What can hang from each mark
z_942: z_802 z_854
z_854: z_883
z_154: z_696
z_480: z_802
z_369: z_802 z_994
z_994: z_369 z_480
z_613: z_480
z_802: z_369 z_413 z_480
z_696: z_994
z_413: z_883

Every row comes from one small tree of marks. The marks that hang from a mark follow it in brackets, in the order of their numbers. Every link used is in the known rows. Which tree was each row made from?
Known rows
z_480{z_802{z_369{z_994}}}: [-34.2 -10.8  -8.3  10.8   3.0 -11.9  15.1 -30.0 -10.4  -6.3   6.0 -22.5
  16.0  -5.9   8.7  20.4 -14.7  22.4 -16.1 -25.2 -19.1  -5.2  18.4 -49.9]
z_994{z_369{z_802} z_480}: [ 10.1  17.4  14.8   8.7  -5.1   1.8 -10.7   0.7 -19.3   5.3  -2.9 -22.7
  25.0  -8.9  19.2 -29.6  -8.6  30.5  11.0  -5.6 -18.4 -41.9  18.2 -28.7]
z_369{z_994{z_480{z_802}}}: [  8.0  13.5  -4.6  22.9   0.0 -33.7  23.4 -15.2 -35.4 -16.8   6.5 -27.4
  12.0 -13.7  11.3  -0.1 -13.8  25.0 -15.0 -15.3  -0.3  -7.9  34.0 -43.8]
z_369{z_802 z_994{z_480}}: [  5.2  10.1   5.9  13.2  -0.4 -35.9  22.5 -11.6 -37.9 -19.7   7.4 -33.6
  10.4  -4.4  21.8  -6.0 -37.9  24.8  -1.0  -1.5  -9.6 -11.4  29.1 -35.6]
z_854{z_883}: [ -1.7   3.3   6.5   6.2  -4.8 -17.4 -35.1  24.4 -23.0  15.2  21.2  -3.6
  10.4 -13.3   0.5  13.0   1.8  -4.8  22.5  -9.1   6.2 -12.0 -17.7  -3.0]
z_613{z_480{z_802{z_369{z_994} z_413}}}: [-24.1  -6.2  -6.0  -7.7  -8.6 -26.5  10.7  -3.8   3.7  11.0   8.9 -27.1
   9.6 -13.0  -7.9   7.4   2.8  14.2 -25.5 -27.5 -12.1  -9.6   3.5 -45.5]
z_942{z_854}: [ 14.4 -27.9   7.3  22.9   0.7 -13.6   0.8 -22.4 -14.0   1.4  -0.8  -9.5
  16.2  15.7 -19.0   1.5   9.9  15.8  -7.6 -24.3  -9.1  -4.1  -2.8  -2.8]
z_613{z_480{z_802{z_369{z_994} z_413{z_883}}}}: [-24.9 -14.0  -6.7 -16.4  -2.0 -32.0   4.9  -5.1   2.5  16.6  24.2 -39.9
   5.0   0.4 -12.3  16.3  -1.2   7.7 -19.7 -34.0 -15.9  -8.6 -12.1 -48.8]
z_369{z_802{z_413} z_994{z_480}}: [ 13.0  -1.8  -4.7   4.4   4.1 -46.2  20.2   5.7 -32.0  -9.4  19.2 -51.9
 -12.2 -10.9  12.1 -16.4 -15.2  36.4   4.4  17.4 -18.5   6.0   7.0 -27.3]
z_942{z_802{z_369 z_413} z_854{z_883}}: [  6.8 -58.4  -1.0  37.8  -5.8 -35.1 -47.6  -5.9 -37.7  21.5  20.2 -32.8
   6.9  -0.4 -32.8  11.5  43.6  37.2   4.9 -40.0 -34.9  -3.0 -27.8 -38.4]
z_696{z_994{z_480{z_802}}}: [  4.4  17.3   8.7  -4.2  -5.7 -35.0  11.9  -2.9   2.9  -8.7   4.8  -9.7
   3.4  -5.6   9.2  -4.6  -8.2  24.4  -6.5 -15.4  20.8  -2.9  29.4 -47.1]
z_154{z_696{z_994{z_369{z_802} z_480}}}: [ -5.6  12.9  21.4  -5.2  -8.3   1.8   3.3  -3.4 -12.0  -8.9   4.6 -25.2
   6.0   3.8  37.1 -14.0 -21.7  11.7  23.4  -8.2  -7.2 -16.5  20.0 -35.5]
z_802{z_369{z_994} z_413{z_883} z_480}: [-15.4  -5.0   0.7 -39.7  28.6  11.0 -16.7   5.8   7.5  18.7  27.8 -28.5
   5.2   8.4   5.7  33.6 -11.3 -15.4  36.0  -7.3 -30.1  -2.5 -22.4 -19.0]
z_369{z_802{z_413 z_480} z_994}: [ -1.0  -6.6  -6.6 -13.7   8.3 -37.4  17.4   9.8 -31.6  -9.6  23.1 -28.4
  -1.6  -5.3  22.7  18.9 -21.9   5.6  21.2   5.8 -13.1  16.0   9.1 -21.7]
z_613{z_480}: [  0.2  15.1   9.0 -10.7 -15.4  -6.5   0.0   7.1   8.5   7.0  -7.2  10.7
  14.0  -1.6  -6.0  -0.4  -5.5 -15.6 -15.2 -23.0  13.4 -21.0   5.9  -7.3]
z_480{z_802{z_369{z_994} z_413{z_883}}}: [-27.5 -32.1 -17.2  -7.3  14.4 -28.8   7.4 -13.1  -6.2  11.6  35.2 -55.5
 -11.2   2.8  -6.0  19.1   5.5  26.5  -5.7 -12.8 -31.4  13.5 -19.7 -45.9]
z_696{z_994{z_369 z_480}}: [  6.4  34.4  19.9 -16.2   2.9   6.5 -10.6   4.8  14.6  15.3   5.8 -12.4
  18.7 -12.1  17.3 -22.8  -2.5  24.9  12.7  -6.2  -5.4 -28.8  16.7 -26.1]
z_942{z_802{z_413} z_854{z_883}}: [ 29.7 -57.3  -7.5  46.2 -10.1 -62.4 -34.7   3.7 -57.3  13.3  29.1 -33.9
  -5.2  -4.6 -32.5   7.1  51.2  35.8  -0.7 -34.9 -18.0  12.3 -24.7 -27.0]
z_942{z_802{z_369 z_413 z_480} z_854{z_883}}: [ 11.3 -42.0   5.8  26.2  -1.9 -24.2 -55.8   2.7 -39.5  18.7  14.5 -10.6
  23.1   0.8 -20.7  29.5  34.7  11.7  25.8 -52.3 -23.9 -12.4 -14.0 -39.5]
z_154{z_696{z_994{z_369}}}: [-18.0   5.0  11.5 -12.2  -2.5  18.6   1.5  -5.1   2.5   1.2  11.0 -16.0
   0.5   2.4  27.5  -0.6  -5.0  -1.3  19.6  -6.7  -9.3  -1.6   4.5 -16.2]
z_613{z_480{z_802{z_369 z_413}}}: [-20.4  -8.3  -2.6 -11.0 -12.8 -16.6  -2.3   5.6  17.5  16.4  -1.6 -14.0
   6.3  -7.4 -14.7   0.7  14.8   9.4 -21.2 -27.4  -3.4 -12.3  -4.0 -37.6]
z_613{z_480{z_802{z_413}}}: [  0.1  -7.6  -8.5  -2.9 -17.4 -40.0   9.3  13.7  -0.5   7.5   6.7 -15.1
  -5.2 -10.1 -14.0  -3.4  20.8   9.2 -26.5 -22.7  11.2   1.9  -1.1 -28.5]
z_154{z_696}: [ -6.1  -7.2   2.3   7.9  -7.2  15.6   5.6  -3.9 -13.6 -16.4  -2.4  -5.6
 -10.3   9.7  13.9   5.3  -4.5 -19.3  11.9  -2.1   0.1   8.3   1.1   0.1]

Write each row's tree
[ 17.2   7.7  -5.3  13.0  -1.7  -8.5  -9.3  10.4 -14.9  16.0   6.0 -37.5
   5.8 -22.6   1.6 -33.0  36.6  41.8  -0.8  -6.4 -16.4 -19.3   4.4 -35.0]  z_994{z_369 z_480{z_802{z_413}}}
[ -7.0   9.6  10.8  -8.3   0.4  10.4 -11.4   3.7 -17.7   6.4   2.8  -1.3
  33.2  -2.8  29.9   5.6 -14.4   1.4  24.1 -16.1 -15.8 -30.5  16.2 -21.3]  z_994{z_369{z_802{z_480}}}
[  3.5  -2.2   2.5  -2.1  -7.8 -25.0  14.7   8.1  -6.1 -15.5  11.9 -31.0
 -26.3  -0.6  13.6  -8.0   5.4  11.2  10.1  -2.1  11.3  21.0  10.2 -35.7]  z_154{z_696{z_994{z_480{z_802{z_413}}}}}
[ 16.1  -2.5   7.0  -6.8   5.1 -12.5 -18.3  15.2 -16.7  21.0  22.3 -53.2
   0.9  -2.2   6.3 -31.0   9.9  33.8  19.8   4.9 -28.9 -24.6 -18.3 -25.4]  z_994{z_369{z_802{z_413{z_883}}} z_480}
[ -6.9  11.1   6.5  12.7  -3.6   1.9  -5.8 -12.5  -0.5  -5.0 -16.0  -7.6
  18.1  -4.5   1.5  -6.8  -4.0  19.6  -5.8 -21.9  -2.3 -27.5  23.3 -46.5]  z_994{z_480{z_802{z_369}}}
[-26.3 -22.4 -18.2   1.8   7.7 -21.2  13.2 -12.4  -5.5   4.8  17.8 -42.2
  -6.3 -11.7  -1.1   8.8   8.2  33.2 -10.8  -5.2 -27.0  13.3  -2.8 -43.8]  z_480{z_802{z_369{z_994} z_413}}
[ -5.5  -3.8   0.2 -20.4  24.0  -0.4 -13.1   0.3   7.1  18.8  25.7 -53.7
  -6.8   3.6  -6.9  -2.7  -3.5  17.7  17.2   7.6 -36.4  -8.9 -27.4 -25.3]  z_802{z_369{z_994{z_480}} z_413{z_883}}
[ 12.8  -5.2 -12.2   7.8  10.2 -47.8  15.2  -1.8 -31.8  -2.5  32.5 -55.9
 -10.9  -5.9  -0.8   0.1   1.7  28.3  -5.5  -7.8 -10.0   7.1   0.7 -41.1]  z_369{z_994{z_480{z_802{z_413{z_883}}}}}
[ 17.0  -1.1  -4.5   5.1   4.7 -14.8 -14.3  10.8 -15.6  20.7  23.2 -51.2
   1.1 -10.0  -3.3 -24.2  31.9  37.2   4.5 -12.3 -19.6 -19.3 -10.6 -37.0]  z_994{z_369 z_480{z_802{z_413{z_883}}}}
[  4.7 -28.6  15.5  33.7  -6.4 -14.0 -54.3 -14.2 -45.1   9.1   3.3   9.2
  45.4   7.7 -10.4  41.2  11.3   0.8  21.3 -71.2 -15.5 -31.7   7.9 -47.0]  z_942{z_802{z_369 z_480} z_854{z_883}}
[  9.9  18.5   4.1  20.8  -4.7   0.8  -8.2  -4.5 -20.6   6.6  -4.2 -20.0
  25.7 -17.8  11.2 -22.8  14.7  32.2  -5.2 -21.7  -9.1 -36.6  23.7 -41.1]  z_994{z_369 z_480{z_802}}
[ 15.2  -7.4  -1.8 -33.8  16.4  -5.2 -19.2  28.4   2.9  15.2  26.4 -14.2
 -11.0  10.4  -2.9  21.1  11.2 -24.4  34.0  -0.5  -0.8  10.4 -28.1   2.6]  z_802{z_413{z_883} z_480}
[  2.8  16.8  18.6  -6.6  -5.9   2.0   7.0   0.4   0.7 -16.2  -0.8  -7.9
  -8.7   5.2  21.7  -4.8 -16.9  -7.7  20.1  -2.7  13.0   0.5  17.0 -19.1]  z_154{z_696{z_994{z_480}}}
[-10.9   2.5   3.8 -32.5  13.1  30.5 -25.9  17.2  25.5  17.5  -3.7   5.5
   5.7  -1.3   2.2  12.7   7.3 -14.4  34.7   1.8 -15.7  -7.7 -12.9  -5.3]  z_802{z_369 z_413 z_480}
[ 13.1   3.2 -11.9  15.9   4.0 -41.0  21.2  -0.7 -30.1  -8.3  15.7 -44.3
  -7.1 -18.7   3.4  -8.5   4.9  34.9  -9.9  -1.1  -7.0   7.5  16.1 -38.0]  z_369{z_994{z_480{z_802{z_413}}}}
[-19.2   7.9  19.7 -19.9  -4.6  10.1   2.4   0.4 -10.4  -8.4   9.4  -7.6
  13.8   8.8  44.8  15.7 -26.7 -13.5  36.0 -17.4  -3.4  -7.6  20.7 -30.8]  z_154{z_696{z_994{z_369{z_802{z_480}}}}}
[-19.0   3.6  12.4 -19.8  -1.7 -15.2   4.1  -3.9   4.9  11.1  17.6 -19.9
  12.6  -2.8  24.5  -6.1 -15.6  29.2   7.2  -6.1 -13.4 -10.1   9.1 -32.4]  z_696{z_994{z_369{z_802}}}
[ 36.0 -52.0  -5.5  19.0   5.4 -40.8 -18.9 -10.3 -40.1   2.3  22.6 -22.8
  -3.6  22.9 -26.0  26.5  35.1   8.4   6.3 -46.8 -14.3  14.9 -11.0 -29.6]  z_942{z_802{z_413{z_883} z_480} z_854}
[  0.2  -8.9  -1.1  -2.3   5.8 -14.2 -14.9   2.4   3.1  10.4  10.0 -38.6
  -6.5   2.4 -12.1  -8.0  13.3  23.2   3.8 -11.1 -13.5 -11.4 -12.0 -43.0]  z_994{z_480{z_802{z_369 z_413{z_883}}}}
[-13.1  20.0   9.9   0.8  11.4  19.1  -3.2 -17.5   2.0   1.7  -6.1 -15.7
  23.0  -6.6   9.9  -2.2 -25.5  13.2   5.4  -6.4 -24.7 -28.7  16.9 -28.9]  z_802{z_369{z_994{z_480}}}
[-20.9 -15.9  -2.0 -19.6  -7.2 -22.1  -8.5   4.8  16.2  20.3  14.4 -26.7
   2.2   5.3 -19.1   9.6  12.0   2.6 -16.4 -33.4  -5.9 -11.7 -20.4 -40.3]  z_613{z_480{z_802{z_369 z_413{z_883}}}}
[ -8.4   5.7   9.6 -36.5   5.1 -15.0  -5.6  17.2   7.7  16.5  22.0 -19.8
   6.3  -7.1  25.9   1.8  -4.3  18.3  29.7  -0.8 -12.1  -3.0   2.5 -26.9]  z_696{z_994{z_369{z_802{z_413 z_480}}}}
[ 12.8 -54.0   1.0  10.4   8.9 -14.5 -30.9 -19.7 -20.8  11.5  13.7 -21.6
   8.1  27.0 -25.9  30.0  28.0   8.5  10.8 -51.0 -31.9  -1.3 -14.4 -40.1]  z_942{z_802{z_369 z_413{z_883} z_480} z_854}
[-20.5   6.8  16.4  -1.4  -7.1   3.6   6.3 -14.2   4.6 -16.5  -5.5 -13.0
   0.8   7.1  21.5   3.4 -17.9   2.8  10.8 -20.2   5.3  -6.2  24.1 -50.8]  z_154{z_696{z_994{z_480{z_802{z_369}}}}}
[ 21.6 -15.4 -13.1   5.5  -1.4 -21.3 -12.5  13.2 -25.2  -4.0   5.5  -0.6
 -14.4  -5.3  -2.6  13.7  28.7  -1.4   6.8 -15.4  -3.0  17.9   8.2 -23.6]  z_942{z_802{z_413 z_480}}
[ -0.6   2.8  13.7 -12.2  -6.2  -5.4   1.7  10.9  -7.9  -1.2  14.4 -41.1
 -12.2  -1.2  28.1 -23.3  -2.9  20.8  27.7   7.4 -14.1  -1.5   2.2 -29.6]  z_154{z_696{z_994{z_369{z_802{z_413}} z_480}}}
[ 21.5  -0.1  -7.5  12.3  -4.4 -31.3   3.2  11.9 -13.1  -2.0   3.1 -26.9
 -12.6 -13.3  -8.1 -19.7  23.2  28.5  -5.9   0.3   5.4   2.5   7.0 -30.0]  z_994{z_480{z_802{z_413}}}
[ -4.5 -16.2  -5.3  -5.4  -0.1  -9.5  -6.3  10.8 -10.6  18.8  18.7 -38.1
  -2.4  -9.4  10.2 -21.4  16.0  34.1   9.7  12.1 -32.2  -4.5 -16.3 -13.2]  z_994{z_369{z_802{z_413}}}
[ -5.5  14.6  13.1   4.8  -8.5   0.7   7.1  -6.6 -12.6  -8.9   6.0 -23.2
   6.6  -4.6  29.7  -8.5  -3.1  14.0  10.7 -22.0   2.4 -12.5  25.3 -46.3]  z_154{z_696{z_994{z_369 z_480{z_802}}}}
[ -7.2 -31.9 -13.6 -10.6  11.7 -55.5  18.0   0.2 -29.0   1.4  46.5 -64.4
 -22.5   6.8   6.4  10.2 -16.3  24.5   5.3   9.8 -26.8  25.3 -21.5 -24.5]  z_369{z_802{z_413{z_883}} z_994}
